Known rows, with every step that occurs:
q r: -.03, .06, -.14, -.18, -.11, -.11, -.03, -.08, .04, -.01, -.26, -.06, .03, .00, -.14, -.60, .10, .27, -.18, -.11, -.16, -.22, -.24, -.45, .06
n u: -.04, -.07, -.32, -.03, .24, .15, .26, .27, .21, .06, .01, .38, -.25, .01, -.40, -.07, .18, .13, -.75, -.38, .09, -.18, -.05, -.16, .11
n u l: .24, .00, -.10, -.13, .20, .15, .45, .04, .01, -.17, .06, .62, -.07, .12, -.20, .11, .38, -.11, -.78, -.26, -.10, .13, -.52, .18, .42
m f v n u l q: .31, .38, -.27, .56, -.21, .00, .51, .52, -.50, -.25, .27, -.27, .01, -.26, .13, .24, .06, -.12, -.58, .41, .13, -.34, -.01, .14, -.14
m f v n: -.23, .14, -.24, .31, -.31, -.16, .26, .33, -.20, .13, -.09, -.64, -.12, -.26, .04, -.15, -.35, .27, -.66, .21, .05, -.46, .26, -.21, -.16
a l: .02, -.17, -.25, -.18, .24, .18, .10, .25, .18, .18, -.19, .44, .09, .12, -.08, -.21, .36, .12, -.43, -.36, -.32, -.02, -.40, .02, .54
v f m: -.31, -.06, .10, .29, .17, .29, -.20, .07, .16, .20, -.41, .19, .40, .16, -.47, -.16, -.16, -.04, -.39, .06, -.56, -.36, -.10, -.01, .62
a l u v f: .01, -.11, .21, .19, .37, .55, -.02, .37, -.21, .50, .00, .29, .06, .23, .47, .34, .17, -.42, .03, .11, -.46, .16, -.37, .19, .76
m f v n u: -.09, .32, -.42, .41, -.19, -.14, .51, .39, -.36, -.24, -.05, -.39, -.34, -.24, -.02, -.15, -.29, -.03, -.85, .01, .33, -.43, .41, -.24, -.24
u l a: .09, -.22, .13, -.01, .21, .42, .10, -.05, .47, .19, -.18, .31, .23, -.17, -.13, .36, .27, .24, -.56, -.18, -.39, .07, -.78, .23, .34
f v: -.16, -.08, -.11, -.17, -.22, -.11, .10, .31, .03, .36, -.07, -.20, -.20, -.26, -.38, -.40, .03, .54, -.30, .17, -.34, -.41, .11, -.28, .18
l q r u v n: .05, .43, -.26, .12, .29, -.11, -.27, .01, .04, -.19, .36, -.58, .10, -.63, .36, -.47, -.41, .06, .46, .48, .18, .09, -.12, -.18, -.74
a l q r u v: .33, .40, -.29, .04, .17, .05, -.17, .26, -.06, .24, .10, .08, .28, -.37, .28, -.73, .08, .01, .68, .24, -.16, .13, -.31, -.09, -.11
u l: .15, -.14, .05, -.30, .10, .04, .17, .00, .13, .12, .06, .35, .14, .01, -.10, .02, .27, .21, -.59, -.09, -.44, .10, -.62, .18, .51
f v n u l q r a: .38, .65, -.16, .04, -.21, -.18, .50, .45, -.09, -.83, -.01, -.35, .00, -.31, .39, -.03, -.22, -.06, -.17, .65, -.06, -.04, -.37, -.21, -.39
m f v: -.08, .10, -.18, .24, -.57, -.17, .16, .48, -.23, .62, -.15, -.33, -.05, -.31, -.22, -.45, -.12, .46, -.57, .13, -.15, -.56, .52, -.37, .13
f m: -.24, -.16, -.14, .07, -.04, .15, -.19, .14, .30, .21, -.31, .19, -.02, -.06, -.81, -.45, -.07, .26, -.49, -.12, -.59, -.26, -.33, -.18, .34
q l: -.18, -.32, -.49, -.11, -.02, .26, -.10, .05, .15, .22, .00, .34, .12, .06, .01, -.20, .20, .20, -.31, -.06, -.11, -.13, -.38, -.34, .38
f v n u l a: .06, .13, -.06, .10, .25, .27, .63, -.07, .05, -.54, -.06, -.02, -.23, -.23, .02, .41, .04, -.11, -.61, .06, -.15, -.06, -.57, .27, -.06
a l u: .03, -.37, -.15, -.05, .12, .58, -.13, .60, .08, .35, -.19, .48, -.11, .06, -.23, .08, .55, -.18, -.41, -.37, -.30, .04, -.43, .09, .45
u n: .21, -.32, -.30, -.08, .22, -.25, -.15, .26, .35, .00, .35, -.13, .03, -.01, -.09, .02, .01, .51, -.76, -.19, -.35, .00, -.43, -.08, .12
a l q r u n: .53, .16, -.61, .20, .29, -.11, -.30, .56, .23, -.30, .33, .10, .47, -.24, .18, -.43, .31, -.09, .19, -.03, -.10, .09, -.45, .03, -.23
a l q r: .27, .10, -.30, .02, .01, .16, -.07, .34, -.03, .09, -.13, .11, .27, -.01, .09, -.50, .51, .14, .22, -.01, -.21, -.29, -.54, -.26, .20
m f v n u l a: .11, .37, -.10, .57, -.07, .23, .70, .15, -.18, -.27, -.16, -.14, -.10, -.26, .14, .43, -.06, -.19, -.86, -.01, .08, -.26, -.23, .19, -.09
r q l a: -.31, -.28, -.47, .27, -.15, .44, -.24, .07, .73, .24, .17, .30, .22, -.28, .16, -.06, .18, .31, -.21, .09, .06, -.20, -.63, -.41, -.01
a l q: .13, -.21, -.30, .02, .25, .35, -.04, .60, .19, .37, .06, .22, .23, -.08, -.11, -.10, .48, .27, -.16, -.02, -.24, -.16, -.42, -.01, .32

Rows:
.23, .12, -.14, -.02, -.15, .36, -.16, .67, .27, -.02, -.60, .37, .00, .05, .15, -.19, .17, -.23, -.20, -.20, -.22, .17, -.39, -.34, .13  q r a l u
.16, .26, -.02, .05, .11, .28, .01, -.20, .39, -.18, -.28, .36, .52, -.39, -.07, -.25, .10, -.11, -.04, -.20, -.11, .19, -.46, .10, -.13  q r u l a
-.30, -.24, -.55, .03, -.24, .08, -.20, .15, .41, .20, .37, .32, .14, -.10, .14, -.37, .16, .29, -.22, .16, .00, -.12, -.49, -.46, .09  r q l
.00, .21, .04, .20, .44, .13, .27, -.03, -.13, .21, .14, .17, -.10, .15, .29, .12, -.23, -.05, -.34, .06, -.04, -.09, .02, -.02, .43  n u v f
.11, .43, -.19, .28, -.19, -.11, .75, .16, -.50, -.39, .11, -.10, -.18, -.11, .18, .08, -.07, -.20, -.88, .07, .05, -.19, -.06, .11, .05  m f v n u l
-.19, -.22, .07, .00, .27, .28, -.18, .15, -.03, .16, .29, -.42, -.49, -.25, .17, .30, -.20, -.04, -.35, .14, -.11, .22, -.43, -.03, -.17  l u v n
.20, .33, -.27, -.16, -.06, -.06, .10, .37, .33, -.20, -.56, .31, .15, .08, .30, -.47, -.04, .12, -.21, -.20, -.32, .07, -.43, -.40, .21  q r a l
.11, -.61, -.52, .11, -.01, .37, -.43, .50, .09, .02, .39, .18, -.01, .07, .05, .26, .28, -.05, -.52, -.04, -.22, .13, -.60, -.20, .24  q l u n
.20, .27, -.10, -.21, -.03, -.10, .10, -.17, .04, -.24, -.10, .36, .40, -.21, -.05, -.56, .10, -.17, .00, -.12, -.21, .27, -.32, .06, .00  q r u l
-.15, .14, -.32, -.02, .13, -.05, .46, .13, -.16, -.42, .06, -.28, -.45, -.17, -.14, -.11, -.13, .09, -.60, .08, .09, -.30, .05, -.12, -.21  f v n u
.28, .29, .01, -.05, -.12, .17, -.09, .51, .07, .14, -.35, .16, -.27, -.06, .47, -.28, -.10, -.12, .10, .05, -.45, .32, -.52, -.37, .16  q r a l u v
-.30, -.08, -.16, -.16, .00, -.12, .16, .08, .04, -.14, .05, -.56, -.24, -.25, -.07, -.25, -.19, .31, -.45, .26, -.18, -.27, -.09, -.12, -.14  f v n
-.15, -.02, -.37, .03, .50, .09, .27, .06, .17, -.50, .06, .05, -.28, -.01, -.11, .17, -.06, -.14, -.87, -.29, .29, -.03, -.24, -.04, -.17  v n u
.33, -.47, -.31, .07, .27, .29, -.19, .68, .13, .01, .22, .33, -.08, .14, .03, .29, .49, -.17, -.60, -.33, -.44, .19, -.67, .16, .34  a l u n
.07, .02, -.07, .15, .61, .46, .46, -.17, .27, -.63, -.06, .25, -.05, -.08, .07, .66, .10, -.26, -.87, -.31, .06, .21, -.87, .35, -.01  v n u l a
.18, .24, -.19, .09, -.22, -.04, -.26, .67, .51, .07, -.27, -.27, .19, -.32, .03, -.32, -.21, .49, -.07, .27, -.05, -.20, -.08, -.53, -.31  l q r a
-.05, .26, -.31, -.08, .02, -.04, -.15, .02, .20, .00, -.25, .08, .26, -.35, -.26, -.75, -.08, .01, -.03, -.27, .08, -.01, .11, -.26, -.27  q r u
.09, .57, -.08, .51, .22, .19, -.29, .14, -.23, .14, -.20, .17, .64, -.14, .12, -.71, -.21, -.45, .82, .49, -.58, -.10, -.22, .06, .27  a l q r u v f m
-.11, .37, -.18, -.13, .27, -.28, -.03, -.36, -.02, -.34, .18, -.37, -.09, -.43, .42, -.57, -.53, -.10, .17, .14, .14, .25, -.20, -.19, -.57  q r u v n
.33, .31, -.17, .05, .20, .06, .27, -.04, -.23, -.85, .19, -.06, .05, -.07, .24, .08, .25, -.31, -.25, .16, .14, -.01, -.73, .05, -.22  v n u l q r
.43, .11, -.52, .20, .09, -.22, -.48, .48, .27, -.19, .41, -.29, .41, -.43, -.04, -.46, -.02, .22, .07, .12, .05, -.02, -.10, -.15, -.55  l q r u n
.20, -.52, -.23, .07, .13, .21, -.37, .61, .25, .13, .31, -.04, -.11, -.08, -.26, .34, .24, .16, -.72, -.17, -.29, .04, -.36, -.02, .02  l u n
.51, -.01, -.33, .09, .00, .00, -.20, .81, .29, -.35, -.16, .14, .07, .14, .36, .03, .08, -.18, -.41, -.15, -.41, .35, -.69, -.27, .05  q r a l u n
-.17, -.01, -.04, -.15, .41, -.13, .04, -.18, .11, .00, .28, -.40, -.30, -.19, .34, -.04, -.42, .30, -.36, .16, -.15, .14, -.47, -.11, -.10  u v n
-.22, -.32, -.34, .13, .16, .67, -.14, .03, .52, .31, -.25, .26, .20, -.16, -.05, .10, .16, .21, -.29, -.12, -.05, -.13, -.52, -.28, .23  q l a
.12, .50, .00, .32, .21, .02, -.32, .13, -.06, .33, .16, -.25, .57, -.39, .45, -.36, -.33, -.05, .67, .56, -.01, -.11, .23, -.11, -.16  l q r u v f
